Each row was made from one small tree. The marks that hang from a mark follow it in brackets, in alphabetical order. Every link used is in the known rows. Write each row's tree.
Known rows:
N[H[E[F P] Y]]: [0.71, 0.46, -1.21, -0.25, -1.47, -0.15, -0.05, -3.40, -0.58, 0.73, -0.56, 1.83, 0.10, 1.68, -0.54, -0.05, 2.15, 0.27, -0.06, -0.26]
E[F[N] P[D]]: [0.18, -0.48, 0.48, -0.61, 0.42, 1.37, -0.09, -0.61, 1.06, -1.08, -1.03, 0.50, 0.13, 1.10, -1.64, -1.19, 0.07, 0.23, -1.07, -0.93]
D[P[E]]: [-1.07, 0.30, -0.33, -0.62, 0.06, -1.87, 0.54, -0.38, -0.19, -2.37, -2.27, 1.07, 0.46, 0.35, -0.75, -0.53, -0.64, -1.12, -0.16, 1.55]
P[D E[F H M]]: [1.13, 1.22, 0.57, -0.29, 0.14, -0.32, -0.59, 1.16, 1.09, -1.10, -1.55, -0.29, -1.12, -0.24, -1.30, -0.39, -1.36, -0.07, -0.04, 1.59]
E[F M P]: [0.27, 1.41, 0.72, -0.15, 1.10, -0.17, -0.48, 0.37, 1.26, 0.62, -1.44, 1.21, -0.15, 0.41, -1.34, -0.72, 0.01, 0.61, -0.16, -0.45]
H[E N Y]: [-1.00, -1.30, -2.56, 1.16, -2.09, -1.45, 1.15, -1.97, -0.82, 0.54, -0.66, 0.01, -0.38, 1.58, -0.52, 0.17, 2.15, -0.15, -0.64, -0.46]
E[P[D]]: [-0.21, 0.13, -0.14, -0.29, -0.25, 0.37, 0.35, -0.30, 1.71, 1.41, -1.49, -0.75, 0.62, 0.07, -1.64, -0.58, 0.97, -1.16, -0.60, -1.15]
M[Y]: [-0.25, -2.36, 0.03, -0.07, 0.56, 0.09, 0.43, -2.19, 0.47, 0.14, -1.68, 0.69, 0.70, 0.83, -1.13, -0.12, -0.71, -0.50, -0.42, -0.09]
H[E[F[N] P] Y]: [0.01, -0.50, -1.08, 0.23, -0.80, 0.39, 0.27, -2.67, -0.27, -0.11, -0.25, 0.76, -0.39, 1.95, -0.52, -0.78, 1.59, 0.52, -0.97, -1.30]
D[P[E[F H M]]]: [0.76, 2.77, 0.62, -1.15, 0.86, -1.38, -0.53, 0.95, -0.54, -2.13, -2.27, 1.01, -0.54, 0.21, -0.78, -0.61, -1.73, -0.17, -0.06, 3.03]
P[D]: [-0.75, -1.54, -0.28, -0.04, -0.43, 0.41, 0.65, -0.22, 1.64, 1.30, -1.85, 0.22, 0.14, 0.28, -1.51, -0.48, -0.28, -0.82, -0.46, -0.22]
N[H[E[F]]]: [0.14, -1.35, -0.74, -0.14, -0.43, -0.71, 0.19, -1.97, 0.20, 0.61, -0.95, 2.04, 0.05, 1.75, -0.79, -0.21, -0.18, 0.19, -0.04, 0.66]
H[E N[F]]: [-1.22, -2.09, -1.94, 0.86, -0.91, -1.62, 1.28, -1.07, -0.38, -2.06, -0.86, -1.66, -0.22, 1.82, -1.78, -0.09, 0.79, -1.47, -1.11, 0.65]
H[E[M] N[F]]: [-1.29, -0.48, -1.52, 1.20, -0.65, -1.18, 0.94, -0.23, -0.51, -0.58, -0.94, -1.46, -1.47, 1.35, -1.62, -0.18, 0.62, -1.13, -0.85, 1.25]
F[N]: [-1.17, -2.33, 0.40, -0.32, 0.45, 0.57, 0.62, -0.77, 1.11, -1.54, -1.26, 0.39, -0.30, 1.48, -0.77, -1.18, -0.36, -0.70, -0.99, -0.83]
H[E N[F] Y]: [-1.06, -2.13, -2.40, 1.12, -1.96, -0.98, 1.46, -2.44, -1.40, -2.33, -0.75, -0.60, -0.64, 2.00, -1.58, 0.17, 1.88, -1.17, -0.99, 0.66]
E[H M P]: [0.83, 2.77, 0.61, -0.84, 0.95, -0.10, -0.38, 0.76, 1.48, 1.74, -1.41, -2.09, -0.29, 0.27, -0.79, -0.81, 0.98, -1.45, -0.56, -0.47]
E[H[N] M[Y] P]: [1.47, 2.58, -0.13, -0.56, 0.94, -0.29, -0.39, -0.66, -0.70, 0.86, -1.01, -2.29, -0.10, 0.39, -1.06, -0.20, 1.27, -0.79, -0.74, 0.26]
H[E[M P] N Y]: [-0.49, 2.06, -2.14, 1.20, -1.63, -1.12, 0.50, -1.25, -0.88, 2.46, -0.41, -0.91, -1.20, 0.84, -0.41, 0.02, 3.16, -0.04, -0.52, -0.81]
N[F]: [-1.03, -2.70, 0.07, -0.09, 0.29, -0.07, 0.84, -0.90, 0.93, -3.33, -1.79, -0.06, 0.19, 1.45, -2.12, -0.53, -0.43, -1.92, -0.82, 0.64]
F[N[H[E Y]]]: [-0.75, -1.64, -1.19, -0.05, -1.82, 1.01, 0.73, -3.73, -0.81, 0.00, -0.25, 1.12, -1.31, 2.34, 0.18, -0.60, 1.60, -0.59, -0.72, -0.09]

Which tree is each row?
[-0.31, 1.77, 0.22, 0.01, 0.04, 0.77, -0.03, 0.56, 1.65, 3.22, -1.55, -0.57, -0.69, -0.27, -1.50, -0.64, 0.85, -0.70, -0.40, -0.55]
E[M P[D]]
[-0.02, -1.68, -0.07, 0.17, -0.27, -0.72, 0.03, -0.02, 1.12, -2.56, -1.68, 1.43, 0.02, 0.06, -1.65, -0.24, -1.04, 0.23, -0.03, 0.55]
P[D E[F]]
[-0.14, -0.20, 0.07, 0.64, -0.06, 0.24, -0.07, -1.10, 0.47, 0.41, -1.60, 0.21, -1.13, -0.68, -1.22, -0.01, -0.92, -0.33, 0.07, 1.14]
P[D E[M[Y]]]
[1.66, 1.21, -0.85, -0.69, -0.52, -0.69, -0.15, -1.15, -0.76, -2.74, -1.04, -0.43, 0.68, 1.44, -1.13, -0.18, 2.12, 0.09, -0.79, -0.48]
E[F H[N Y] P]
[0.95, 2.89, 0.48, -0.74, 0.27, 0.84, -0.29, 0.99, 1.64, 3.04, -1.41, -2.36, -0.52, -0.30, -1.34, -0.73, 0.87, -1.49, -0.65, -0.09]
E[H M P[D]]
[-0.70, -1.93, -1.44, 0.09, -1.96, 0.29, 1.01, -3.80, -0.97, -1.79, -0.79, 0.71, -0.84, 2.27, -1.20, -0.04, 1.49, -1.79, -0.47, 1.35]
N[F H[E Y]]
[-0.41, -0.10, -1.89, 1.41, -1.45, -1.00, 0.33, -1.19, -1.11, 1.16, -0.68, 1.79, -1.42, 1.40, -0.73, 0.18, 1.01, 1.61, -0.33, 0.62]
H[E[F M] N Y]
[0.29, 1.72, -0.66, 0.64, -0.27, -0.01, -0.16, 0.12, 1.15, 4.56, -0.86, 0.06, -0.78, 0.06, -1.50, -0.38, 0.45, 0.41, -0.29, -0.15]
H[E[F M P[D]]]
[-0.35, 0.46, -1.36, 0.37, -0.93, -0.36, 0.66, -0.76, 1.53, 4.10, -0.91, -1.68, 0.23, 0.13, -1.32, -0.32, 1.60, -1.24, -0.68, -1.19]
H[E[P[D]]]
[0.37, -0.41, -1.19, -0.36, -1.20, -0.57, 0.61, -1.13, -0.56, -1.90, -1.29, -0.84, -0.07, 1.44, -0.71, -0.11, 1.58, -0.76, -0.83, 0.02]
E[H[N Y]]
[0.93, 1.52, -1.03, -0.64, -0.84, -0.66, 0.30, -1.15, -0.56, -1.60, -0.93, -1.94, 0.41, 1.20, -0.72, -0.23, 2.93, -1.12, -0.95, -0.91]
E[H[N Y] P]
[0.90, -1.11, 0.16, -0.71, -0.22, 0.10, -0.12, -1.69, -0.29, -5.57, -0.93, 0.55, -0.76, 1.67, -0.44, -0.77, -0.18, -0.11, -0.71, 0.40]
P[E[F[N] H[Y]]]
[0.87, 0.74, 0.92, -0.56, 1.07, 0.03, -0.45, 0.86, 1.22, 0.27, -1.67, 0.41, -0.54, 0.71, -1.11, -0.64, -1.33, 0.07, -0.32, 0.98]
E[F H M]
[-0.32, 2.00, -1.45, 0.94, -1.91, 0.61, 0.42, -1.36, 0.55, 5.13, -0.66, -0.67, -1.41, 0.06, -0.87, -0.13, 2.36, -0.44, -0.37, -0.57]
H[E[M P[D]] Y]
[1.57, 1.21, -0.39, -0.91, 0.73, -1.24, -0.32, 0.20, 0.16, -2.36, -1.12, -1.30, 1.09, 1.29, -1.38, -0.45, 1.09, -0.34, -0.84, -0.46]
E[F H[N] P]
[0.12, 1.50, -0.41, 0.55, 0.45, -0.90, -0.19, -0.05, 0.96, 3.16, -0.87, 0.38, -0.48, 0.57, -0.92, -0.49, 0.55, 0.50, -0.25, -0.47]
H[E[F M P]]
[-0.43, -2.14, 0.51, -0.12, 0.61, -0.54, 0.01, -0.66, 0.66, -5.29, -1.17, 1.55, -0.44, 1.32, -0.73, -1.00, -1.22, 0.37, -0.49, -0.04]
P[E[F[N]]]
[-0.74, -2.26, -0.53, 0.33, 0.18, -0.19, 0.48, -1.23, 0.56, -0.07, -0.64, 1.03, -0.48, 2.06, -0.78, -0.94, -0.72, 0.42, -0.97, -0.39]
H[E[F[N]]]
[0.62, 2.38, -0.07, -0.57, 0.61, -0.46, 0.04, 0.65, -0.16, -2.87, -1.21, -3.23, -0.56, 0.96, -1.89, -0.57, 1.54, -2.18, -1.11, 0.74]
E[H[N[F]] M P]
[-0.89, -1.54, -0.66, -0.28, -0.50, 0.40, 0.62, -2.30, 0.02, 0.18, -0.44, 0.42, -0.89, 2.11, -0.06, -0.93, 0.50, -1.00, -0.78, -0.03]
F[N[H[E]]]
[-0.07, 0.28, -1.12, -0.40, -1.24, 0.61, 0.56, -2.22, 0.08, 0.21, -0.82, -1.52, -0.19, 1.19, -1.97, -0.30, 1.76, -2.46, -0.75, 0.72]
N[F H[E[P[D]]]]
[-0.02, -2.08, 0.37, -0.85, -0.78, 1.77, -0.02, -3.26, -0.83, -3.48, -0.79, 3.52, -0.74, 2.51, -0.53, -0.89, 0.17, 0.73, -0.47, 0.45]
E[F[N[H[Y]]]]
[-0.27, -0.32, -0.19, 0.08, 0.01, 1.37, 0.04, -3.27, -0.93, 2.20, -0.38, 0.70, -1.81, 1.64, -0.04, -0.60, -0.28, -0.24, -0.48, 1.08]
F[N[H[E[M[Y]]]]]
[-0.21, 1.73, -0.53, -0.14, -0.26, 0.11, 0.17, -1.64, -0.05, 0.61, -0.79, -0.89, -1.15, 1.33, -1.28, -0.46, 1.57, -1.95, -0.45, 0.99]
N[F H[E[M P]]]
[0.86, 0.78, -1.04, -0.66, -0.86, -0.22, 0.54, -1.60, -1.09, -4.68, -1.10, -2.73, 0.25, 1.70, -1.81, -0.32, 2.68, -2.19, -1.27, 0.24]
E[H[N[F] Y] P]
[0.60, 0.53, -0.72, -0.52, -0.18, -0.83, -0.20, -1.97, 0.19, 1.00, -0.59, 0.94, 0.51, 1.47, -0.86, -0.31, 1.16, -0.11, -0.12, -0.38]
N[H[E[F P]]]
[-0.35, -1.66, -2.31, 1.07, -1.65, -1.41, 0.71, -1.98, -1.02, -0.41, -0.59, 1.37, -0.21, 1.77, -0.86, 0.25, 1.28, 1.14, -0.49, -0.06]
H[E[F] N Y]
[0.19, 1.02, -1.66, -0.12, -2.50, 0.81, 0.46, -3.23, -0.20, 3.20, -0.61, 0.00, -0.39, 0.90, -0.72, -0.02, 2.92, -1.14, -0.26, -0.44]
N[H[E[P[D]] Y]]
[1.67, 1.20, 0.32, -1.21, 0.43, 0.41, -0.38, 0.21, 1.45, 0.43, -1.45, -1.09, 0.85, 0.38, -1.85, -0.64, 0.32, -0.69, -0.72, -0.20]
E[F H P[D]]
[-0.66, 1.42, -1.51, 0.93, -0.38, -1.23, 0.58, -0.22, -0.44, -0.15, -0.66, -2.27, -0.99, 1.23, -1.71, -0.26, 1.97, -1.47, -0.96, 0.33]
H[E[M P] N[F]]
[1.58, 2.76, 0.71, -0.90, 0.59, 0.83, -0.71, 1.05, 1.43, 1.94, -1.50, -0.86, -0.30, 0.00, -1.75, -0.71, 0.03, -0.28, -0.50, 0.41]
E[F H M P[D]]
[-0.26, -0.25, 0.50, 0.49, 0.63, -1.27, -0.34, 0.51, 1.01, -2.33, -1.60, 1.87, -0.97, 0.09, -0.88, -0.44, -1.26, 0.79, 0.26, 0.75]
P[E[F M]]
[-0.76, 0.12, 0.06, 0.60, -0.42, -0.34, 0.12, 0.72, 1.33, 0.17, -1.70, 0.00, -1.40, -0.56, -1.09, -0.34, -0.54, -0.49, 0.09, 0.57]
P[D E[M]]
[1.55, 2.44, 0.40, -0.73, 0.06, 0.50, -0.63, -0.65, 0.30, 0.38, -1.25, 0.20, -0.50, 0.89, -0.94, -0.55, 1.07, 0.12, -0.37, 0.04]
E[F H[Y] M P]
